Each row was made from one walk, in order. Every step used is in the known rows, and no mark comes twice. Write each row's walk.
Known rows
b -> x -> w -> u: [-14.9 -27.2  15.7  31.4 -18.2 -13.4 -19.9  35.1 -12.8  23.9  -4.6 -23.4
 -31.1 -11.9 -20.1  24.5  -8.4  31.2 -19.3 -26.6 -27.3]
l -> u -> w: [  5.3 -25.9  34.7   2.1 -13.3   0.1  -9.6  29.3 -45.4  -1.9   8.0 -10.2
 -22.2   0.8  22.6  26.7   6.2  19.4  -1.4  14.6  -3.6]
z -> l: [-11.7 -26.3  25.7  18.7   1.2  -1.9   1.1   8.0 -25.4  -6.6   4.4  -6.8
  -6.1   0.4  -1.4   1.5  46.1  22.2 -10.7 -12.7 -17.3]
b -> x -> t: [  4.6 -39.8  -1.0  26.9 -17.3 -23.4 -27.9  39.2 -15.5  12.8   6.9 -18.0
 -20.4   1.8 -20.1  21.7  -0.1  49.4 -11.6 -12.5 -23.8]
l -> x: [ -9.7 -26.5 -12.0  17.4 -22.4 -13.7 -22.2  29.2 -25.6  18.1   4.8  10.6
   1.7  -9.6  -8.1  -3.3  11.9   6.1 -17.9  -1.3   2.9]
x -> w -> u -> l: [-27.6 -24.5  25.5   6.4 -20.2   2.6 -14.2  29.6 -35.1   8.4 -13.4  -1.9
 -16.2   0.0  11.1  24.8  10.5  19.8  11.5 -27.5 -19.8]
l -> u -> w -> x -> b: [  5.3 -27.9  24.3  10.1 -22.2  -3.9 -14.2  44.0 -45.0   7.2   5.6  -3.5
 -27.7  -5.4  11.9  37.7 -12.8  21.2  -4.6   1.2  -7.2]
w -> u -> l -> z: [ -6.0 -19.7  33.0  -1.0  -3.4  21.1 -18.4  43.1 -36.1  -7.3  -3.0 -13.0
 -15.6 -11.2  22.1  10.7  12.6  18.4  -4.8 -21.8  -2.9]
u -> l: [ -7.5 -22.7  21.9  -0.3  -4.8   9.2  -7.9  21.5 -17.1 -10.8   9.0  -2.2
 -15.7  -1.7  14.1  20.8  33.1  40.6  -5.3   5.0  -3.3]
e -> b -> x -> l -> u: [ 16.4 -13.9  22.7  57.7 -23.1 -10.7 -20.7  25.6 -12.9   8.9   0.8 -33.7
 -21.8 -13.1   6.7  31.3  18.0  42.3 -23.1 -20.2 -16.1]
w -> x: [-10.0 -35.0 -17.5  41.2 -23.5 -24.1 -18.1  30.7 -11.9  20.6  14.3   3.5
  -7.2  -6.2 -16.4  13.5  -1.9   1.6 -20.1 -23.2  -9.4]
w -> u -> l: [-15.7 -21.5  36.5  -3.7  -3.7  22.2 -25.5  31.4 -34.7 -11.8   0.9 -20.3
 -20.5  -7.6  25.4   9.6  15.0  22.2  -3.5 -11.6 -12.8]
b -> x: [  1.6 -29.6   5.2  35.8 -10.8 -15.5 -21.4  24.9  -0.3  16.6  10.9 -25.7
 -25.2 -10.3 -22.3  17.0   2.4  37.0 -27.4  -4.8 -17.6]
l -> u -> w -> x -> t: [  2.7 -31.4  21.6   5.7 -21.6 -11.2 -10.7  47.8 -50.2   2.4   8.1   0.1
 -23.2  -0.2  12.5  32.5  -5.8  17.7  -4.4  -1.6  -6.7]
u -> w -> x -> l -> z: [  5.1 -15.7   3.1  -4.3 -20.9 -19.0  10.3  48.9 -27.6   4.4 -27.3  13.5
  -6.3   4.4 -11.0  18.1  13.4  12.6 -18.7 -14.8  -2.3]
x -> w -> u: [-25.1 -30.7  16.5  19.2 -24.0  -5.6 -22.7  22.6 -34.2  16.7 -13.0  -3.6
  -8.8   4.9   7.8  17.8   3.6   8.1  15.7 -29.5 -22.4]
t -> x: [-31.6 -34.0   4.6  49.9 -11.9  -8.0 -14.0   8.1  12.4   1.7   6.7   0.8
   4.6  -8.9  -9.0   2.1   5.5   0.4  -8.2  -6.1  -7.2]
z -> l -> u: [-10.4 -27.8  43.2  24.7   0.1   0.8   6.5  16.6 -41.6  -4.9  16.7 -10.7
 -19.3  -9.8  10.3  11.4  33.9  19.4 -14.9 -11.3 -17.9]
z -> l -> x -> w -> u: [-28.8 -18.4  23.0   9.0 -10.2  -4.8   3.7  30.1 -40.6   6.1 -11.3   8.0
  -9.7 -13.0  -9.9   0.0  32.8  11.3 -19.6 -31.0 -16.0]
t -> x -> l: [-34.7 -29.9  14.1  55.6 -15.0 -14.3   6.0  13.2   5.2   0.3  -5.7   6.0
   3.4 -10.3  -6.7  -3.4  14.5  -2.4 -17.2 -17.0 -20.0]
u -> w: [  6.4 -18.9  12.6 -20.6 -11.4  -2.4 -12.7  20.7 -24.3  -8.7 -18.1  -3.3
  -4.2  18.3   4.8  16.8  23.9  27.3   4.0  18.2  -0.2]

Which walk is each row?
[ -9.2 -20.4  42.1   7.9  -2.4  -1.7  12.9  31.6 -44.3  -7.8   4.4  -4.4
 -23.8  -9.3   3.1  17.8  28.4  19.2 -22.1 -11.9 -13.5]  z -> l -> u -> w -> x
[-16.6 -23.4  22.1  21.6 -15.2  -8.5 -15.4  40.2 -12.7  18.5  -5.3 -22.0
 -36.4 -15.1 -17.2  29.4  -3.5  39.4 -22.4 -25.6 -25.2]  b -> x -> w -> u -> l
[  2.2 -20.8  31.2  30.0 -14.1 -18.2   5.6  40.6 -21.3  12.0  -2.6 -21.5
 -37.6 -15.6 -10.5  20.7   5.1  35.2 -38.7  -8.8 -28.0]  b -> x -> l -> u -> w
[-43.6 -33.7   4.5  50.2 -21.9 -15.2  -6.3  12.2   8.6  11.9  -5.2  11.1
   3.5  -5.9 -15.1  13.4   0.6   0.1   0.6 -20.0 -12.7]  t -> x -> w
[-21.2 -23.6  23.4   7.7 -20.6   1.8  -9.3  37.7 -35.7  12.0 -15.9   2.9
 -12.8  -2.1   9.4  25.0   8.5  17.5   9.9 -35.3 -13.1]  x -> w -> u -> l -> z
[  7.7 -25.9  10.1  38.4 -18.2 -19.0  14.6  31.1 -28.6  12.8 -14.3  10.7
   5.4  -1.1   4.6  -0.4  28.6   8.5 -11.1 -29.3 -13.4]  x -> l -> z
[-42.8 -25.7  19.2  37.9 -17.1  -1.8  -2.2  32.6  -0.8   6.0 -12.4   9.8
  -2.9 -15.8  -7.6  14.7  -3.6   0.1  -3.8 -33.7  -8.2]  t -> x -> w -> u -> l -> z
[ 19.4  -8.2  25.6  41.2 -21.9  -9.3 -16.1  30.3 -16.3   3.4  -7.9 -31.7
 -23.3  -9.2   7.1  34.3  19.6  46.0 -22.3 -14.4 -12.8]  e -> b -> x -> l -> u -> w
[-50.3 -27.1  21.6  35.7 -16.6  -0.4  -7.2  24.1  -0.4   2.7  -9.4   4.9
  -6.1 -13.3  -4.8  14.3  -1.2   2.6  -2.5 -26.5 -15.1]  t -> x -> w -> u -> l
[-13.7 -31.2  -8.7  47.7 -26.4 -29.8   1.4  35.1 -19.6  19.9   1.0   9.2
  -8.7  -7.9 -13.2   7.8   7.2  -0.6 -29.2 -34.2 -21.8]  w -> x -> l
[ -6.6 -19.8  48.2   1.3   1.1   3.2  10.9  23.4 -45.6 -12.6   2.7  -9.0
 -21.3  -4.4  10.3  16.0  36.0  24.6 -14.6  -3.8 -13.5]  z -> l -> u -> w
[ -1.1 -25.7  14.6  41.9 -13.8 -22.2  -2.0  29.3  -7.4  16.5  -2.0 -20.4
 -26.8 -11.9 -19.1  11.3  11.8  34.3 -36.5 -15.7 -30.4]  b -> x -> l
[ -5.4 -30.7  32.4  41.0 -18.9 -14.1   8.9  22.8 -42.6   7.1   3.4  -3.6
 -15.6  -5.5  21.5   8.0  21.1   9.3 -13.0 -13.3 -28.2]  x -> l -> u
[-18.3 -22.1  27.2 -11.9 -11.2  15.5 -27.6  49.2 -47.0  -8.4  -3.1  -6.8
 -17.2 -10.4  19.3   6.9  10.1  22.3  -6.1 -17.3 -10.7]  w -> u -> l -> x -> t
[-47.8 -31.7  14.5  44.8 -19.6  -6.4 -12.8  19.0  -0.6   8.7  -9.1   3.2
  -1.3 -10.5  -7.9   9.4  -6.1  -6.3   0.6 -27.0 -16.1]  t -> x -> w -> u
[ 18.0 -16.5   6.6  49.8 -20.3  -7.8 -36.5  17.5  -0.4   8.0   3.8 -35.3
 -14.1  -6.9  -0.8  30.2  17.1  45.7 -15.1 -13.0  -5.7]  e -> b -> x
[ -1.4 -15.8   5.3  -5.1 -20.5 -18.5   5.6  40.1 -26.8   1.3 -23.7   8.5
 -10.3   7.0  -8.5  17.5  15.3  14.8 -17.9  -7.3  -8.9]  u -> w -> x -> l
[-25.7 -23.5  -1.5  12.6 -29.3 -12.0 -20.9  39.4 -38.3  24.6 -11.4  13.4
  -4.6 -11.6  -6.5   4.4   0.9   0.6  -9.7 -23.3  -6.9]  l -> x -> w -> u
[ -3.4 -29.2 -12.2  50.5 -27.1 -31.1   8.8  47.4 -21.6  25.4  -2.8  16.8
  -3.9 -12.2 -16.6   8.5   4.3  -4.1 -30.2 -44.9 -12.3]  w -> x -> l -> z
[ -0.8 -26.8  26.5  45.9 -14.6 -20.1   1.1  35.8 -18.5  17.6   6.8 -23.1
 -35.7 -19.1 -10.8  17.9   3.8  31.8 -39.2 -14.5 -30.9]  b -> x -> l -> u
[-20.6 -16.8  12.0  -6.2 -17.9  -0.2  -1.3  39.4 -25.5   4.6  -3.3  17.9
 -15.3 -11.5   0.1  21.1  25.2  33.8 -14.9  -8.0   1.0]  u -> l -> x -> w
[-13.2 -32.8   3.7  51.7 -27.5 -27.8   4.4  41.9 -30.3  21.2   9.9   6.6
 -18.2 -15.2  -5.2  14.1  -1.4  -4.5 -30.5 -33.8 -22.4]  w -> x -> l -> u
